Each row was made from one small tree. Brackets hold a mark, then the marks that hang from it, in alphabetical order. Every link used is in the known rows. Write each row's tree.
Known rows:
[tipeb [teli bibuf runu]]: [-21 -32  -6  -4 -32   6  -9 -37  14  16  -3  22 -53  21   2 -12 -16 -11
   6 -21  -3  53  15   5  19 -12 -12   7 -22   1   6 -10  -3 -12  -5]
[bibuf [fena [gumi nodab]] [teli runu]]: [ -1  -6   8   2  12  -5  -4   3  -1   7 -42  27  -7 -24   7  26 -18   0
  10   2  15 -10  -2  -2  -9   0  -7   5 -15   9  17 -19 -25  34 -27]
[nodab [gumi [teli mifemo tipeb]] telutu]: [ -2   6  -1 -17  11 -17 -10 -13   6  28  17  17  -7  22  -7 -17   0  20
  23 -16   2   7 -15 -17  19 -19   0 -12  21  16  13   5  -3 -33  -3]
[gumi fena [nodab telutu] pinamog]: [  6 -25   8 -21   5 -18   7  14 -13  -1   5  -5  21 -28  -1  40  -5  31
  48 -13  18 -40 -39   3  -3 -34   5  -9  30  23  28  49 -27 -19   0]
[pinamog [gumi fena [teli bibuf]] mifemo]: [  7  34   3 -14  21 -36  -8  11  -5   7 -21  24  45 -24  11  25 -19  11
  31 -14  28 -46  -7 -38   9 -30 -13  -7   7  26  12 -26 -12  -6 -19]
[gumi nodab [pinamog mifemo] [teli runu]]: [  0  12   1 -16  22 -18  -7  12  -5   5 -21  13  20 -31   2  33   8  14
  41  -8  10 -43  -3 -15  -4 -28  -6  -6   3  23  24 -18 -18 -25 -18]
[bibuf [teli gumi mifemo]]: [-10  -9   7  15 -26 -12  -5 -17  10  18 -33  28 -16  -2  -6 -12 -25   0
   7 -19   9 -30 -23 -14   9  -5 -14   7 -33  -3  11  11  -3   6 -11]
[fena [gumi pinamog]]: [  2 -15   3  -9  -1 -19   9   0  -7  -4  -4 -16   5 -18   5  16 -25  10
  34 -14  13 -44 -29 -20  -3 -36  -1   0   6  23  16  47 -17  15 -16]
[pinamog [mifemo [teli bibuf]]]: [ -4   8  -3  -8   1 -14 -18  -7   0  29 -31  34  -8  -5   2  -5 -23   8
   8 -19  13  -2  -7 -27  10 -13 -15   2 -17  13  12 -36 -12 -11 -12]
[nodab [gumi fena [pinamog mifemo] teli]]: [  7  23  -8 -20  13 -46  -6  14  -3   8   9  -4  46 -22  -1  29   3  33
  56 -20  27 -69 -24 -33  14 -35  12 -13  26  33  12   0  -4 -37 -17]
[bibuf fena teli]: [ -3  -7  -6  -2   2 -26 -13 -11   3  18 -23  22 -26  -3   0   8 -21  10
   7 -13  14 -34 -33 -26  10  -3  -6   4 -19   7  15 -11 -20  15 -14]
[bibuf fena [teli [gumi nodab] runu]]: [ -7 -16  12  11  -6  -4  -3  -5   9  10 -44  29 -16 -15   0  16 -12   2
   5  -4  12 -27  -5   1  -4   3 -15  10 -25  -3  18  -9 -20  21 -18]
[tipeb [teli [mifemo pinamog] runu]]: [-14 -31   0   9 -36   4  -6 -33  12  19 -18  32 -34   5   4 -15 -31  -3
  20 -22   0  22   9  11  22  -6 -20  11 -38   0   2  -8  -5  -1  -1]
[telutu [nodab gumi]]: [  1 -28  -4 -25  -4  -3   0 -19   4  18  22 -16 -24  16  -7  -6   5  20
  17 -21   0 -24 -36  -8  11 -23   7  -7  33  22  16  55 -14 -12  -1]
[teli [bibuf fena] gumi mifemo runu]: [-20 -26  21  31 -30   2  -3 -26  27  22 -35  58 -11   0   1 -11 -44 -17
   1 -14  20  17  37   0  16  -6 -29  14 -46 -18   3 -19  -9  18 -18]
[gumi nodab pinamog [teli tipeb]]: [ -1   4   4 -15  10 -20  -1   4  -5   8  -4 -13   9 -14   1  16   5  19
  41  -7   5 -18 -30 -24   2 -33  -6  -8   7  21  29  13 -11 -34  -7]
[gumi fena [teli [mifemo pinamog] runu]]: [ -8  13   5   9  -6 -32  -9  -7   4  18 -15  35   9 -14   4  23 -19  12
  34 -11  20 -40  13 -12  11 -17 -15   0 -25   9   6 -33  -7 -17  -6]
[fena [bibuf [teli runu]]]: [-10   1  -7   4   0 -23 -17  -6  -3  29 -19  29 -33   0   2  13 -15  10
   9 -10  14 -14  -8 -14  -2  -5  -4   7 -22  10   7 -37 -13   2 -23]
[mifemo [teli [bibuf fena] runu tipeb]]: [-17   6   5  10  -4 -15 -19 -22   7  41 -32  43 -40   8   8 -11 -21  -3
   2  -4  13  68  32 -13  13   3 -23   8 -31  -3  10 -74  -9 -12 -14]
[teli runu tipeb]: [-15 -13   0   3  -3  -3  -8 -24  -3  21 -16   1 -50  21   4 -27   4   5
  10  -7  -2  30   7 -11  16 -15 -13   4  -6   4  17  -1  -8 -14 -13]
[bibuf teli]: [ -7  -8  -9  -4  -5 -18 -12 -14  -1  17 -18   7 -36   7  -3   0  -6   8
   8 -16   4 -27 -36 -22   5 -10  -3   2 -12  11  17   7 -11  -3  -9]
[tipeb [teli bibuf [gumi [nodab telutu]]]]: [ -9 -47  11 -14 -35  18   7 -21  14   5  -3  15 -17   8  -4  -4 -28   1
  10 -24  -2  22 -20  15   9 -19 -15   3  -5   2  17  38 -10   0   8]
[fena [bibuf [teli gumi mifemo tipeb]]]: [ -8   7   8  21 -17 -23 -12  -8   2  36 -33  36  -5  -2   0 -17 -41  11
  13 -14  21  -3 -18 -19  10  -5 -16   9 -33  -1   5 -26  -1   4 -22]
[nodab telutu]: [ -2 -29  -2 -23   6  -8  -2 -15  -4  11  11   2 -36  15  -4  -3 -10  18
   9 -19  -2 -29 -36 -11   5 -25  -4  -4  14  15  21  45 -24   0   4]
[nodab [gumi pinamog] telutu]: [  2 -24  -2 -23   3 -19   2  -5   1   9  25 -11  -8   6  -7  10   3  26
  36 -21   7 -27 -33  -6   8 -29  11  -9  37  24  17  52 -17 -19  -2]
[gumi fena teli]: [ -1  10  -7 -20   8 -35  -6  -2  -4   7   9  -3   2  -4  -1  24  -3  22
  26 -16  14 -67 -27 -34   8 -33   0  -8   4  21  17   9  -9 -24  -4]
[nodab [gumi [teli tipeb]] telutu]: [  0   5  -5 -28  18 -21  -8 -10   1  21  24  -3 -17  25  -6 -10  11  26
  22 -15  -1  -7 -26 -21  13 -23   4 -13  33  23  18  14  -7 -31   0]
[bibuf [teli [gumi nodab]]]: [ -4 -19   8  -1 -13   1   2  -3   3   5 -31   2 -13  -7  -5   8  -6   8
   9 -13   4 -43 -38  -9  -5 -10  -9   4 -12   6  23  32 -12   6  -7]
[tipeb teli]: [ -8 -34 -12 -21 -26   0  -2 -28   5   6   7  -6 -40  15   0 -14 -15   7
  11 -26  -6  -8 -32 -11  20 -21  -5   3 -10  12  12  36  -7  -8   1]
[mifemo pinamog [teli bibuf runu tipeb]]: [-18   5  10  21 -14 -14 -16 -21   4  43 -39  36 -34   8  10  -8 -25   1
  15  -6   8  61  29  -4   8   0 -31  10 -35   1   9 -67  -6 -15  -2]
[bibuf [teli gumi]]: [ -8 -11   1   3 -16 -16  -3 -12   4  12 -26   6 -25   3  -5  -2 -13   7
   7 -17   6 -45 -34 -18   2 -10 -10   5 -19   4  17  23  -8   8  -9]
[fena [gumi [pinamog [mifemo [teli tipeb]]]]]: [  6  21   4  -6  11 -30  -4   8 -16  17 -32   6  21 -29  10   1 -30  17
  37  -9  19  -9 -16 -26   2 -24 -10  -1   1  25  15 -14 -13   3 -24]
[pinamog [gumi fena nodab] mifemo]: [ 16   0   9 -20  19  -6   6  22 -14  -7 -32  -2  47 -38  11  20  -9  20
  34 -10  22 -59 -28 -18   4 -30  -9  -4  21  27  22  28 -25   7 -19]
[gumi [teli [bibuf fena]]]: [ -8   0  -2 -10   6 -25 -11 -13  13  17   1  25  -8   6   0  16 -24   2
   8 -15  13 -28 -10 -37  10 -22 -13  -1 -18   9  13 -21 -14  -4  -8]

Which tree is each row?
[ -5   0   9  -7   8  -8  -9  -6   8  19 -13  18   5   0   3   8 -15   6
  14  -5  11  14 -10 -27  10 -20 -16  -3 -10   8  24 -24 -13 -15 -10] -> [gumi nodab [teli [bibuf fena] tipeb]]
[ -1  15   8   1  14 -24  -2  -8  -2  13 -24   4  -3  -4  15   8 -10   8
  30  -3   7 -20   2 -21   2 -18 -27   3 -10  18  14 -17 -13   6  -6] -> [mifemo [pinamog [gumi [teli runu tipeb]]]]
[ -8  11  -1  -3   0 -19 -13 -19   4  25  -7  16 -12  11  -1 -21 -13   9
  16 -14   3  -5 -13 -33  20 -22 -14  -3 -19   7  14 -11  -1 -25  -8] -> [gumi [teli mifemo tipeb]]
[  0  15  12   6   2 -21  -2  -7  -2  17 -20  16  17  -9   8  -4 -39   9
  28  -8  12 -18 -10 -26   7 -23 -20   0 -18  15  10  -5  -6  10 -12] -> [fena [gumi [teli [mifemo pinamog] tipeb]]]
[ -4 -34  21   9 -27   6  13  -1  10   1 -22   7  21 -25  -4   5 -24   6
  31 -18  13 -43 -23  -1   3 -27 -15   5 -16   3  19  56 -11  -3  -8] -> [teli [gumi nodab pinamog] mifemo]
[  2   6  -2 -21   9 -28  -7  -2   4  18  24  19  15   3  -7  13  -1  27
  32 -20  15 -36 -18 -14  15 -24   9 -15  25  21   9  12  -7 -32  -2] -> [nodab [gumi fena [teli mifemo]] telutu]
[ 11 -28  17 -16  11   1  12   6  -5   0 -17  -4  11 -17   9  23 -20  17
  29  -9   6 -45 -36  -1  -8 -22 -19   0  13  22  23  49 -32  23   4] -> [mifemo [pinamog [gumi [nodab telutu]]]]
[-12 -28  20  23 -33  -2  -1 -21  25  18 -26  45   5  -2  -1 -12 -55  -9
   4 -21  23  -8   4 -14  19 -14 -27  12 -40 -12   5   7 -10  21 -12] -> [teli [bibuf fena] gumi mifemo]
[-17  13   4  10 -10 -25 -15 -14  11  23 -10  49   1  -3   1  17 -16  -2
  21 -13  21   7  30 -15  16 -19 -11  -2 -25   2   5 -47   0 -30 -13] -> [gumi fena [teli bibuf mifemo runu]]
[-12   3   8   0   4   5  -9 -11   4  20 -21  25 -11   0   1  -9   4   2
  17  -3  -1  22  12  -9  10 -14 -15  -2 -16   4  20 -22  -6 -30 -11] -> [gumi nodab [teli mifemo runu tipeb]]
[-16 -25   6   8 -45  -1   2 -26  12   9 -16  29 -15  -2   1 -13 -26  -1
  19 -23   9   6  13  12  22 -12 -14   8 -30  -5   2   8   3  -6  -7] -> [tipeb [teli [gumi fena] mifemo runu]]
[-12   3  15  19 -15 -13  -4 -16   1  32 -44  19 -28   0   8 -11 -22  10
  18  -6   6   7  14  -2   0  -2 -33  12 -33   0  12 -30  -6   0  -2] -> [mifemo pinamog [teli gumi runu tipeb]]
[-24 -12  11  27 -23   3 -16 -33  12  35 -28  43 -36  20   4 -37 -22 -15
   6 -10   7  87  38  -3  27  -7 -23   8 -31 -11   8 -35   1 -19 -17] -> [teli bibuf mifemo runu tipeb]
[  2 -12   2 -35  22  -4  -1   2  -3   5  10   4  -8   0  -5  24   4  19
  16 -12  -5 -47 -37 -14  -7 -28  -3 -11  17  21  28  30 -25 -16   4] -> [gumi [nodab telutu] teli]
[-15 -34  11  16 -49   7   2 -32  17  15 -27  31 -23   1   3 -18 -38  -4
  19 -23   3   4  10  14  17  -6 -27  15 -42  -6   1   7  -1  11   0] -> [tipeb [teli gumi [mifemo pinamog] runu]]
[  1 -14  -4 -12  -8 -28   4   4   0   4  16 -24  15 -10  -2  21   4  27
  48 -20  22 -46 -29 -17  13 -32  15  -7  27  25  14  46  -6 -28 -11] -> [nodab [gumi fena pinamog]]
[-19 -15  19  26 -19  -5  -6 -26  16  24 -32  31 -25  13   6 -22 -29  -8
   4  -7  15  44  31  -6  17  -9 -30  12 -28 -13  12 -23  -8  11 -17] -> [teli [bibuf fena] gumi runu tipeb]
[-18   3  11  30 -24 -11 -12 -25   7  30 -48  38 -33   7   0 -32 -15  -5
   8  -9   6  32  12  -2  14   5 -22  10 -38 -11  10 -28   4  -4 -18] -> [bibuf [teli gumi mifemo runu tipeb]]
[-14 -23  15  21 -30  -8   4 -17  13  10 -24  23  -8 -11  -1  -5 -22  -4
  27 -16  13 -19  14   3   7 -19 -19   9 -29  -4   9  21  -5  -1 -15] -> [teli [gumi pinamog] mifemo runu]
[  6  28   4 -10  13 -28  -9  11  -8  19 -38  31  32 -29  13  16 -25  11
  26 -13  29 -15  -1 -27   7 -16 -17  -1  -2  21   9 -38 -14  -4 -19] -> [pinamog [gumi fena] [mifemo [teli bibuf]]]
[-15   5  -5  10  -3 -17 -18 -22  -4  28 -31  16 -54  16   2 -19   5   4
   8  -5   0  35   1 -11  12   0 -10   5 -16   3  16 -33  -5 -13 -17] -> [bibuf [teli runu tipeb]]
[-10  10  -2  -1   2 -10 -20 -11   2  31 -37  43 -23  -4   4  -4 -16   1
   6 -13  12  19  21 -16   8  -7 -17   4 -23   8   9 -59 -12 -14 -16] -> [pinamog [mifemo [teli bibuf runu]]]
[-18  16   2   7  -1 -35 -15 -17   5  25  -7  20 -16   6   4   7  -5   0
  33  -7  10  40  22 -21  11 -24 -14  -2 -12   9  15 -44  -1 -36 -14] -> [gumi pinamog [teli bibuf runu tipeb]]
[ -9  -5  -5   5   2 -23 -15 -17   4  21 -30  33 -40  -1   2   9 -11   3
   4  -7  12 -11  -3 -13   6   4  -9   8 -25   3  12 -33 -19  14 -20] -> [bibuf fena [teli runu]]
[  3  22  -6 -14   9 -60  -7  17  -9  14  15   6  33 -28   3  52 -22  33
  52 -15  33 -77 -28 -36   0 -38   4  -7   1  28  11 -15 -11 -28 -16] -> [gumi [fena bibuf] pinamog teli]
[ -8  16  10   6  -1 -15  -7 -13   5  20 -14  27   9   1   5 -10 -36  -5
  16 -10  13  23   4 -29  13 -25 -17  -2 -18  10   9 -19  -1  -1 -17] -> [fena [gumi [teli bibuf mifemo tipeb]]]
[ -3 -10  11   3 -18 -14   3  -8   4  21 -30   9 -10  -8   3   7 -31  15
  17 -17   9 -56 -21 -15  -5 -11 -26   9 -30   8  12   7 -13  10   6] -> [mifemo pinamog [teli gumi]]
[ -7  -3  -6 -16   0 -13  -7 -12  15  15  18   0  -8  19  -6   6   3   7
  16 -20   6 -19 -12 -30  13 -26   3  -7   9  18  10   7  -1 -28  -6] -> [nodab [gumi [teli bibuf]]]
[-15 -16  12  13 -16   0   1 -22   3  15 -25  -1 -38  17   2 -30  -4   2
   9  -8   0  10   9  -5  11 -16 -22   8 -13  -4  17  15  -4  -3 -12] -> [teli gumi runu tipeb]
[  8  -6   8 -32  26  -4   7  10  -8  -3   3   0  12 -13   0  28 -11  15
  19  -6   1 -49 -33 -13 -15 -33  -3 -10  20  27  25  36 -25   9  -5] -> [fena [gumi [nodab telutu] teli]]
[ 12  -5  13 -22  23 -12   7  10  -4   1 -11   2  20 -18   8  35 -15  18
  32  -8   5 -61 -33 -12 -12 -25 -19  -4  11  27  23  27 -29  13   5] -> [mifemo [pinamog [gumi [nodab telutu] teli]]]
[ -9 -32   4   3 -49  -6   6 -25  14   7  -8  13  -5  -6  -2 -13 -37   2
  30 -30   6 -12 -20  -1  19 -21 -14   7 -27   2   7  38   1  -4  -4] -> [tipeb [teli [gumi pinamog] mifemo]]
[ -5  -6   5  -5 -14 -22   3  -5   2  15 -17   1  -9 -14  -1  11 -18  13
  23 -18  10 -45 -22 -18  -5 -20 -13   4 -18  11  16  16  -9 -10  -3] -> [mifemo [teli [gumi pinamog]]]
[  6   4   5 -10  13 -25   4  -1   0   4 -12  -4  11 -11  10  23 -20  13
  30 -12   9 -70 -27 -30  -1 -25 -21   0  -6  24  15  16 -18  13  -1] -> [mifemo [pinamog [gumi teli]]]
[ -6  -9  24  30 -32 -17   4 -11   3  21 -35  17  22 -10   5 -20 -44  17
  35 -15  23 -18 -10  -9  21 -18 -29   9 -26  -3  10  17  -1   3  -4] -> [teli [gumi fena] [mifemo pinamog] tipeb]
[  8   8   4 -16   7 -25  -4  25 -15  10 -30   8  43 -49   4  37  -9  30
  50 -13  27 -45 -27 -14  -1 -25  -1  -6   8  26  22  -8 -19 -27 -13] -> [gumi fena nodab [pinamog [mifemo teli]]]
[-10 -39  26   9 -26  21   5 -11  18  14 -20  38   6  -1  -6  -6 -36  -3
   7 -19   9   8  -7   9   5 -19 -21   3 -14  -6  17  36 -13   3   0] -> [teli bibuf [gumi [nodab telutu]] mifemo]
[  7  -9  -1 -20   7 -39  -1  14  -7  17  29   0  24 -13  -3  35 -13  41
  51 -19  29 -42 -32  -7   6 -32  17 -10  40  30  10  25 -17 -22 -10] -> [nodab [gumi [fena bibuf] pinamog] telutu]
